Known rows, with every way that one mark hangs from another
D(Z(S T V(N))): [ -1 -16  -8  45  39 -20 -52 -91 -24  42 -79   7   8 -23 -46 -56  11 -20
 -46  75 -23 -66]
B(P(T Z(S V))): [ 10  25   4  70 -74 -10  44  27  11  -2 -42  -6 -57  66  17 -23 -80 -30
  -9 -22  80   2]
L(D(Z(S))): [ -2   0  -5   3 -13 -13 -10 -31  15   3 -14   0  -9   9   6   5  27  24
  10  -2 -19 -32]
P(T): [ -3  30  10 -26 -19   0  54  52 -45   0   3 -16   3 -18  56  31   8 -29
 -19 -27  34  14]
D(Z(P(T(Q)) S)): [-15 -17   2 -23 -33 -20  74  10  44  18 -51  -7 -44   7  19 -41   2 -28
 -70 -37  29 -60]
S(L(D(Z(P V(N))))): [-25 -44 -47  -6  22 -15  -5 -59  58  -9  52  48  43  11 -33  14  -7  28
  10   3 -73 -31]
P(T Z(S(L))): [ 24  20 -13  -5 -43  30  31  49  35  -2 -29   1 -22  -4  15 -24 -11   3
  -8 -15  96 -18]
V(N S(L)): [ 20  29 -14 -43  64  20 -79  40 -72  -5  84  20  45 -32  22  42  58  23
  -6  27  39  50]
L(D(Z(S T V))): [-15 -32 -11  63   0 -16   5 -88  30  33 -84  11 -35  -8 -37 -51 -10   7
 -18  52 -50 -55]
L(D(Z(S T(Q) V))): [ -7 -54  25  19 -22  -2   5 -65  54  13 -98  -4 -28 -17 -68 -60 -14 -24
 -40  13 -55 -25]
B(P(T Z(S V(N)))): [ -4   8  16  48 -63   9  -3  -8   3  -2 -15   7  -1  65 -10 -27 -69 -46
 -27   0  73   1]
D(Z): [ 22  33  -9 -29   7 -58   2  21 -54  13  -2 -13  18 -24  22  35  23 -10
  11 -32 -16  -9]
C(N): [  2  59  55   9  44  -5 -24  61 -98 -21  15 -40  25   1  66  84  43  -2
  58   4   5  57]
V(N(C) S(L(D(Z)))): [-19   3   9 -70  44  -5 -92 -28 -44  -3  97  23  87 -32 -18  -9  77  32
  43  29  -3 -22]
P(T(Q) Z(S V)): [  5 -12  33 -12 -84  25  55  52  57 -20 -65 -22 -40   4 -20 -65 -67 -62
 -39 -28  52  14]
B(P(T(Q) Z(S))): [ 26   7  58  -7 -97   7  36  57  14 -14 -35 -24 -41  57   8  -6 -47 -57
 -42 -80 101  36]
Q(C(N)): [   6   88   41   -6   64   30  -28   75 -102  -34   44  -83   29  -14
   57   72   39   -4  104   -4  -32   69]
V(N(C) S(L)): [-15  42  24 -44  75  21 -88  34 -92 -10  88 -17  64 -22  16  27  77  17
  30  53  37  33]
S(L(D)): [ 10  10  -1 -34  12  28  -3  34   9 -28  44   1  16  -3  13  80  28  36
  36 -31 -15  54]
D(Z(P(T) S V(N))): [ -40  -22  -37   35   -3  -25   38  -54   31   31  -25   27   -6   21
    6  -64  -18  -25  -53   39    0 -101]
Z(P S(L(D)) T): [-11 -35 -10  67  44  52  13 -53  65  18 -24   5 -65  35  11  24   9  60
 -13  44 -17 -14]
V(S): [ 24  41  -4 -11  35  -7 -12  58 -83   9  56 -12  -5 -14  59  36  28  12
   1  15  27  58]
D(Z(S V(N))): [ -9  18 -22  17  22 -25 -47 -39 -21   7 -29  -2  27  -5 -32 -26   9 -13
 -15  43 -18 -44]
B(P(Z)): [ 53  37  29  15 -40 -23  -2  50 -45 -12  28 -29 -11  64  30  73 -46 -20
  30 -69  36  71]

Rows
[-17 -49  -9 -75 -47 -13  81  11  79 -11  13  36   9 -13  -4  -4   7  -3
 -29 -87 -10 -31] -> S(L(D(Z(P(T(Q))))))
[  10   -1   39   24 -102   -3   50   46   34  -21  -56  -19  -48   61
  -13  -28  -81  -64  -34  -57   77   28] -> B(P(T(Q) Z(S V)))
[  3 -23 -40 -15  16 -28  31 -17  49   0  41  25   3  12  17  45  15  50
  33 -41 -44 -22] -> S(L(D(Z(P))))
[-22 -26 -33  29  -7 -42  54 -35  49   1  16  20 -18  36   3  16 -38  16
  22 -11 -87 -26] -> L(D(Z(P V)))
[-21  -5  -1  33  42   4   4  -4  -9 -10  42 -13   3  38  13  43 -22 -10
 -12  33 -48  24] -> Z(P V(N))
[-31 -24 -37  68   2 -22  39 -56  71  12 -12  12 -50  49   1 -20 -28  32
  12  25 -59 -53] -> L(D(Z(P S V)))
[  2 -33 -32  16  12 -27   3 -60  23  19 -44  31   9 -44 -43 -11  -2  15
  11   7 -60 -28] -> S(L(D(Z(T V))))
[  9   8 -19 -29  27  26 -25  37 -15 -11  86  22   5 -18  30  45  38  54
  28   5  11  65] -> V(S(L(D)))
[ 21 -14  -6 -53 -58   9  44  94  27 -17   7  21 -11 -37  -9 -57 -52 -27
 -22 -48  75  43] -> P(T(Q) Z(V(S(L))))
[ -9 -10 -33  -2  -3 -44   4 -13 -21  12  47  38  10 -20   1 -23  -7  16
  17  13 -38   2] -> L(D(Z(V(S))))
[ 31  13 -32  26  47 -21 -26 -32 -17  47 -90   1 -23 -34 -13 -14  45  26
 -18  28  17 -60] -> D(Z(S(L) T))
[  9  70  74 -49  41  40 -29  96 -77 -54  25 -96  34 -23  24  63  35 -32
  74 -42 -33  94] -> T(Q(C(N)))
[ 16  11   6 -57 -58  36  57 100   3 -27  34 -34 -13 -37  -2 -80 -69 -57
  10 -48  20  53] -> P(T(Q(C)) Z(V(S)))
[  7  -6  -4 -53  34  49 -74   5 -29 -16 117  40  56 -18   7  40  50  40
  13  16  13  57] -> V(N S(L(D)))
[ 20  13  -3  37  31 -33 -17 -51 -35  50 -93 -15 -29 -20   0 -26  28  -4
 -28  36   3 -60] -> D(Z(S T))
[-19 -32 -46 -29 -23 -27  75 -10  57   9  29  46   2   2  30   4   7  27
  -6 -51 -10 -58] -> S(L(D(Z(P(T)))))
[-20 -37   1  44  39  68 -59 -79  38   2 -31  17   3  -1 -53 -10  15  26
 -21  75 -29  -9] -> Z(S(L(D)) T V(N))
[  9 -39  44  -9   8  65 -21 -13  52  -6 -57 -15 -28 -14 -39  10  29  20
 -36  -1   1  37] -> Z(S(L(D)) T(Q))
[ -7 -47 -16  -7  25  -7 -45 -91  12  16 -15  45  61 -42 -65 -13  14   6
  -7  26 -63 -39] -> S(L(D(Z(T V(N)))))
[ 29  15  -8  18 -15 -14   6  56 -31   1  37  -8 -23   5  16 -16 -59  -6
  22  12  22  51] -> P(Z(V(S)))
[-56  -4  28   7  10   1 -60 -76   6  -7  -1 -13  48  15 -50 -44  19  -6
  29  67 -50 -60] -> L(D(Z(S V(N(C)))))
